What can hang from each mark
k253: k585
k666: k361 k585 k739 k859
k739: k253 k998
k961: k739
k859: k666 k998
k585: k253 k666
k998: k361 k739 k859

Known rows, with every way that one mark hangs from another
k859{k998{k361 k739{k253{k585}}}}: [  6  -8  44  -6   2  13  -1 -11   2   9   8   7 -40 -16  16 -44  16  11
   3  21 -15 -22]
k859{k666{k361 k739{k253}}}: [ 22  -9  17   4  20   8 -28  -4  -4   1   1   5 -23   5 -15 -26 -10 -10
  14  12 -24 -22]
k585{k253 k666{k859}}: [  9  20  32  19  32  -2 -14   3  19 -13 -11  -8  -4   2  13 -19 -12 -14
  -7 -11  -3 -17]
k859{k666 k998{k361 k739{k253}}}: [  9 -15  56   8  -1  10 -12 -21  -1  16  13  21 -47 -24   8 -50  17  19
  35  18 -23 -32]
k585{k666{k739}}: [ 12  26  15   3  20  12 -16   3  15   1 -10  -8  -9   3 -12 -22 -16   7
 -15  -4   6 -16]
k859{k998}: [  2   0  23   3  -8  -4   9  -3   5  12   0  16  -9  -8  -5 -15   7   6
  17  -3 -11 -12]
k253{k585{k666{k739}}}: [  0  24   6   5  16  10 -10  14  31 -13  -1 -13  -3   3  11 -32 -17   8
 -28   6  -2 -13]
k859{k998{k361}}: [  8  -7  37  -4   1   5   6 -19   0   9   7  11 -20 -15   2 -28   9   6
  16   6 -11 -14]
k739{k253 k998{k361}}: [ -4 -19  21   3  10  19 -13 -23 -13  -2   3  -6 -17 -21  33 -38  16  -1
  -7  20 -26  -7]
k859{k998{k361 k739{k253}}}: [  9 -10  45  -7   1  12  -2 -15  -5  14   6  10 -41 -15   9 -38  18  10
   9  18 -13 -21]
k585{k253 k666}: [ 10  22  33  19  15  -7 -15   2  19 -18 -11  -7  -4   1  20 -14  -9   9
 -11 -11   5  -8]
k253{k585{k666}}: [ -5  16   6   7   7   7  -7  10  30 -18   4 -13   1  -1  20 -24 -11  14
 -22   7  -4  -6]
k666{k361 k585{k253} k859}: [ 32  -7  21 -17  67  14 -14  -3  -9  -6 -25  -8  -5  33 -24 -22 -15 -53
  -4  18 -25 -16]
k961{k739{k253 k998}}: [-10   7  -7  -1  -7  16 -11  -4 -13  24   6   9   0 -20  13 -23  12  -5
   3  -1 -25   7]
k739{k253{k585{k666{k361}}} k998}: [ -8  -4  12   9  11  17 -18  -2   7 -13  -1 -11  -7 -10  36 -42   3   5
 -23  18 -32 -10]
k859{k666{k361 k739{k253}} k998}: [ 24  -9  41   7  11   5 -19  -7   0  14   0  21 -31  -3 -20 -41  -4  -3
  31   8 -34 -34]
k585{k666{k859}}: [  4  14  15   7  24  12 -11  -3  14  -2  -2  -8  -2  -2  -6 -14  -9  -8
  -2  -5  -5 -16]
k998{k361 k739 k859}: [ -3  -2  35 -14  12  29  -3 -30  -9  16  17   1 -54 -21   3 -56  23  -7
   4  27  -4 -16]
k739{k253 k998}: [ -9 -13   7   9   0  11 -10  -7  -8   1  -4  -2  -5 -15  27 -24  13  -1
  -6  12 -25  -6]
k585{k666{k361 k739{k998} k859}}: [ 13  24  17   0  48  23 -20  -9   1   3 -16  -5 -12   9 -26 -41 -20 -23
 -15   2 -13 -29]
k739{k253{k585{k666}} k998}: [-13  -1  11  13   6  16 -15   1  13 -11  -1 -10  -4 -15  41 -40   5   9
 -22  16 -28 -10]
k666{k585 k859}: [ 14  -3   4 -14  46  19  -2   1   1  10 -17  -7   5  17 -22 -14  -6 -37
   2  15 -15 -15]
k961{k739{k253{k585} k998{k859}}}: [-18   9  -6   1  -7  20  -9  -3   0  22  15   6  -7 -27  21 -42  15 -11
   2   6 -35   4]

Rows
[ -1   3  19   0  19   8   7  -1   1  20  -5  13 -17  -4 -14 -24   4 -24
  12   1 -14 -26] => k666{k859{k998{k739}}}
[ 15  18   3 -14  41  23  -8   1  -4  18 -34   0  -2  19 -24 -42 -13 -16
 -19  16  -4 -18] => k666{k585 k739{k998}}
[ 12  -4  15  12   9   5 -21   2   6   7   2   5 -17  -5  -4 -23  -6  -2
  16   6 -15 -21] => k859{k666{k739{k253}}}
[ 21 -11  18  -3  25   9 -19 -12  -5   0  -5   6  -9  13 -22 -20  -7  -3
  22  17 -20 -13] => k859{k666{k361 k585}}
[ 34  -7  37 -15  61  11  -8  -5  -6   4 -25   3 -11  27 -27 -32 -11 -48
   8  16 -33 -25] => k666{k361 k585{k253} k859{k998}}
[ -2 -13  38 -12  11  34 -12 -21   1   6  23 -11 -59 -24  26 -64  26  -7
  -6  40 -20 -18] => k998{k361 k739{k253{k585}} k859}
[ 31  16  31  -8  62  14  -4  11  10  20 -35   4 -11  21 -28 -45 -17 -49
  -3   8 -17 -37] => k666{k585{k253} k739 k859{k998}}
[  3  -9  12   5   3  10 -18  12  22 -17   8 -20  -7  -7  34 -17   1   7
 -18  16 -20  -5] => k739{k253{k585{k666}}}
[ -3  23  12   5  20  16 -10   2  25 -12  -1 -12  -7  -2  17 -46 -15   8
 -31  11  -4 -15] => k253{k585{k666{k739{k998{k361}}}}}
[-14   5   0   4  -9  19 -13 -11  -9  30  14  14 -10 -30  11 -38  18 -10
  20   2 -34   1] => k961{k739{k253 k998{k859{k666}}}}
[  1 -13  30   1   3  22 -21 -11  -7  15  14   7 -52 -14  -1 -47  22  -8
  22  27 -28 -23] => k998{k739{k253} k859{k666{k361}}}
[-21   4  12  16  -1  11   0 -20  -3  15   2  17 -10 -22   5 -45  13  -4
  20   5 -22 -14] => k739{k998{k859{k666}}}
[ -3   5 -10  -6  -7  12 -12   9   4  13  15  -1  -1 -14  17 -14   6  -6
  -3   3 -23  10] => k961{k739{k253{k585}}}
[ 33  -6  21 -18  44   6 -15  -4 -11 -12 -23  -7  -5  33 -14 -16 -11 -20
  -9  19 -14  -4] => k666{k361 k585{k253}}
[ -6   2   3  -5   0  21 -13 -16 -16  22  11   6  -9 -25  17 -32  14  -6
   3   5 -25   6] => k961{k739{k253 k998{k361}}}
[ 34  15  20 -17  61  18 -19  -3 -15   2 -41  -1 -11  35 -26 -49 -22 -31
 -26  19 -15 -20] => k666{k361 k585{k253} k739{k998}}
[ 39   5   8 -30  78  31 -17   1 -11  12 -30  -9 -12  39 -55 -36 -27 -60
 -13  23 -22 -29] => k666{k361 k585 k739 k859}
[ 11  12   8 -10  32  20 -12 -12 -17  11 -13   6 -21   9 -29 -50 -12 -28
 -11  11 -19 -20] => k666{k361 k739{k998{k859}}}
[  0  15  13  -3  23  21  -4 -15  -6  17  -6   4 -21  -9  -9 -55  -2 -18
  -9   9  -7 -20] => k666{k739{k998{k361 k859}}}
[  6  -1  42  -7   2  10   4 -18  -5  16   4  15 -36 -13   0 -39  13  12
  10  12  -5 -21] => k859{k998{k361 k739}}
[-15 -14  13   9  -2  17  -8 -12  -5   9   4   0 -15 -24  25 -40  22 -11
   5  16 -35  -9] => k739{k253 k998{k859}}
[ 26  -2  51  -2  26  15 -10 -19   6  21  -5  18 -31  -5 -20 -57  -2   2
  31  17 -21 -35] => k859{k666{k585 k739} k998{k361}}
[ -6  16   5   7  19  11  -7   9  30 -14   3 -13   1  -1  15 -27 -13  -2
 -20   6 -10 -13] => k253{k585{k666{k859}}}
[ 29  16  16 -11  69  16 -10  13   7  12 -35  -7  -5  27 -25 -34 -22 -53
 -15  10 -10 -28] => k666{k585{k253} k739 k859}
[ 20  16  35  10  27  -4 -22  -3   8 -23 -11  -8 -10  11   8 -17 -14   1
 -12  -5  -3  -8] => k585{k253 k666{k361}}
[ -3  20   3   1  16  16  -2  -4  -3  19 -12   8 -13  -4 -13 -45  -5 -18
  -9   3  -7 -19] => k666{k739{k998{k859}}}
[ 26  -5   6 -14  55  24 -22  10  -2  -2  -8 -14 -21  19 -19 -37 -21 -56
 -21  20 -33 -28] => k666{k361 k739{k253{k585}} k859}
